(in the rows, 100 means zero)
Known rows, with every step that occurs:
goki, lopo: 125, 123, 106, 85, 90, 108, 112, 84, 77, 94, 97, 91, 112, 115, 107, 144, 101, 77
kuvi, midab, geri: 79, 105, 126, 88, 67, 76, 136, 64, 134, 106, 94, 105, 102, 115, 86, 114, 101, 133
kuvi, midab, geri, kunip, goki: 80, 86, 104, 133, 103, 95, 104, 94, 123, 85, 98, 124, 94, 98, 96, 91, 103, 146
geri, kunip: 97, 113, 104, 110, 83, 120, 95, 122, 108, 90, 85, 151, 133, 100, 104, 104, 105, 99
kunip, geri, badu: 81, 109, 103, 84, 117, 122, 85, 73, 90, 116, 86, 92, 119, 84, 110, 92, 109, 97
midab, geri: 94, 107, 98, 91, 65, 75, 131, 73, 112, 112, 81, 109, 126, 127, 72, 117, 102, 108
kunip, geri, lopo: 102, 117, 98, 96, 105, 118, 67, 78, 77, 102, 78, 148, 121, 110, 89, 114, 108, 140
midab, geri, badu, goki: 124, 96, 71, 101, 125, 81, 117, 109, 101, 123, 95, 81, 96, 97, 76, 116, 81, 58
goki, kunip, geri, badu: 60, 108, 99, 105, 117, 129, 71, 98, 84, 99, 81, 93, 113, 74, 116, 71, 119, 80
midab, geri, kunip: 83, 116, 95, 122, 77, 95, 118, 103, 124, 93, 84, 151, 142, 106, 84, 93, 107, 107
geri, badu, goki: 134, 92, 80, 92, 132, 101, 93, 129, 87, 121, 99, 82, 87, 93, 94, 125, 81, 52
kuvi, midab, geri, badu, goki: 110, 95, 97, 101, 127, 82, 120, 102, 119, 120, 107, 81, 80, 88, 89, 112, 82, 81
geri, kunip, goki, badu: 108, 115, 101, 139, 100, 133, 81, 116, 100, 77, 97, 138, 101, 115, 117, 119, 106, 86
kuvi, midab, geri, lopo: 101, 129, 118, 112, 83, 94, 114, 72, 132, 110, 85, 150, 114, 117, 80, 132, 96, 142
badu, goki, kuvi, midab, geri, kunip: 97, 99, 105, 105, 89, 85, 117, 116, 125, 91, 121, 114, 103, 95, 98, 71, 99, 110
midab, geri, kunip, goki, lopo: 110, 111, 84, 135, 117, 100, 111, 88, 89, 77, 100, 109, 112, 102, 97, 116, 107, 100
badu, goki: 132, 76, 84, 81, 103, 81, 96, 125, 74, 106, 96, 95, 83, 113, 81, 130, 84, 80
badu, goki, kuvi: 139, 80, 81, 63, 79, 88, 94, 119, 70, 109, 112, 65, 90, 123, 98, 102, 88, 77
kuvi, midab, geri, kunip: 72, 115, 123, 118, 80, 96, 123, 95, 145, 89, 96, 147, 122, 94, 97, 88, 107, 128
kunip, goki, kuvi, midab, geri: 91, 84, 112, 85, 68, 78, 122, 62, 116, 106, 110, 67, 86, 121, 95, 93, 101, 142

Rows:
59, 90, 101, 98, 90, 108, 70, 94, 73, 81, 82, 105, 107, 96, 103, 70, 124, 111	goki, kunip, geri
100, 108, 109, 133, 121, 102, 115, 81, 107, 77, 111, 105, 94, 92, 109, 113, 108, 122	kuvi, midab, geri, kunip, goki, lopo
82, 120, 121, 98, 98, 100, 129, 68, 138, 122, 93, 97, 109, 93, 102, 114, 95, 100	kuvi, midab, geri, badu
76, 118, 118, 103, 64, 99, 123, 94, 139, 94, 109, 125, 124, 100, 106, 72, 109, 127	goki, kuvi, midab, geri, kunip
87, 123, 120, 84, 81, 103, 130, 67, 136, 127, 106, 72, 111, 97, 110, 93, 99, 96	goki, kuvi, midab, geri, badu
113, 85, 86, 98, 80, 119, 79, 117, 84, 92, 108, 92, 108, 111, 114, 79, 105, 112	geri, kunip, goki, kuvi
119, 93, 115, 67, 103, 107, 99, 111, 103, 117, 125, 58, 70, 92, 124, 98, 84, 87	geri, badu, goki, kuvi, midab
107, 79, 79, 110, 102, 94, 80, 153, 73, 83, 90, 95, 81, 103, 89, 104, 99, 61	badu, goki, kunip
98, 85, 117, 64, 121, 106, 85, 91, 92, 112, 130, 54, 68, 82, 127, 71, 95, 106	kunip, geri, badu, goki, kuvi, midab
78, 71, 83, 102, 120, 91, 65, 120, 55, 78, 93, 90, 83, 89, 92, 69, 112, 95	badu, goki, kunip, geri
107, 92, 79, 115, 123, 112, 79, 156, 82, 98, 91, 86, 85, 83, 101, 99, 94, 37	geri, badu, goki, kunip
101, 91, 81, 107, 77, 99, 99, 97, 97, 95, 106, 91, 116, 117, 98, 74, 107, 118	midab, geri, kunip, goki, kuvi
109, 84, 83, 88, 149, 100, 79, 107, 69, 113, 100, 78, 86, 79, 98, 97, 93, 76	kunip, geri, badu, goki
126, 118, 101, 104, 142, 90, 127, 87, 100, 106, 119, 67, 80, 83, 105, 131, 88, 63	kuvi, midab, geri, badu, goki, lopo
122, 81, 119, 61, 84, 89, 100, 111, 95, 105, 124, 66, 66, 108, 114, 100, 88, 106	badu, goki, kuvi, midab
98, 85, 121, 94, 83, 116, 86, 105, 109, 89, 117, 94, 83, 98, 128, 81, 102, 140	geri, kunip, goki, kuvi, midab
103, 98, 80, 123, 129, 108, 49, 124, 61, 85, 87, 136, 93, 93, 88, 93, 108, 109	badu, goki, kunip, geri, lopo
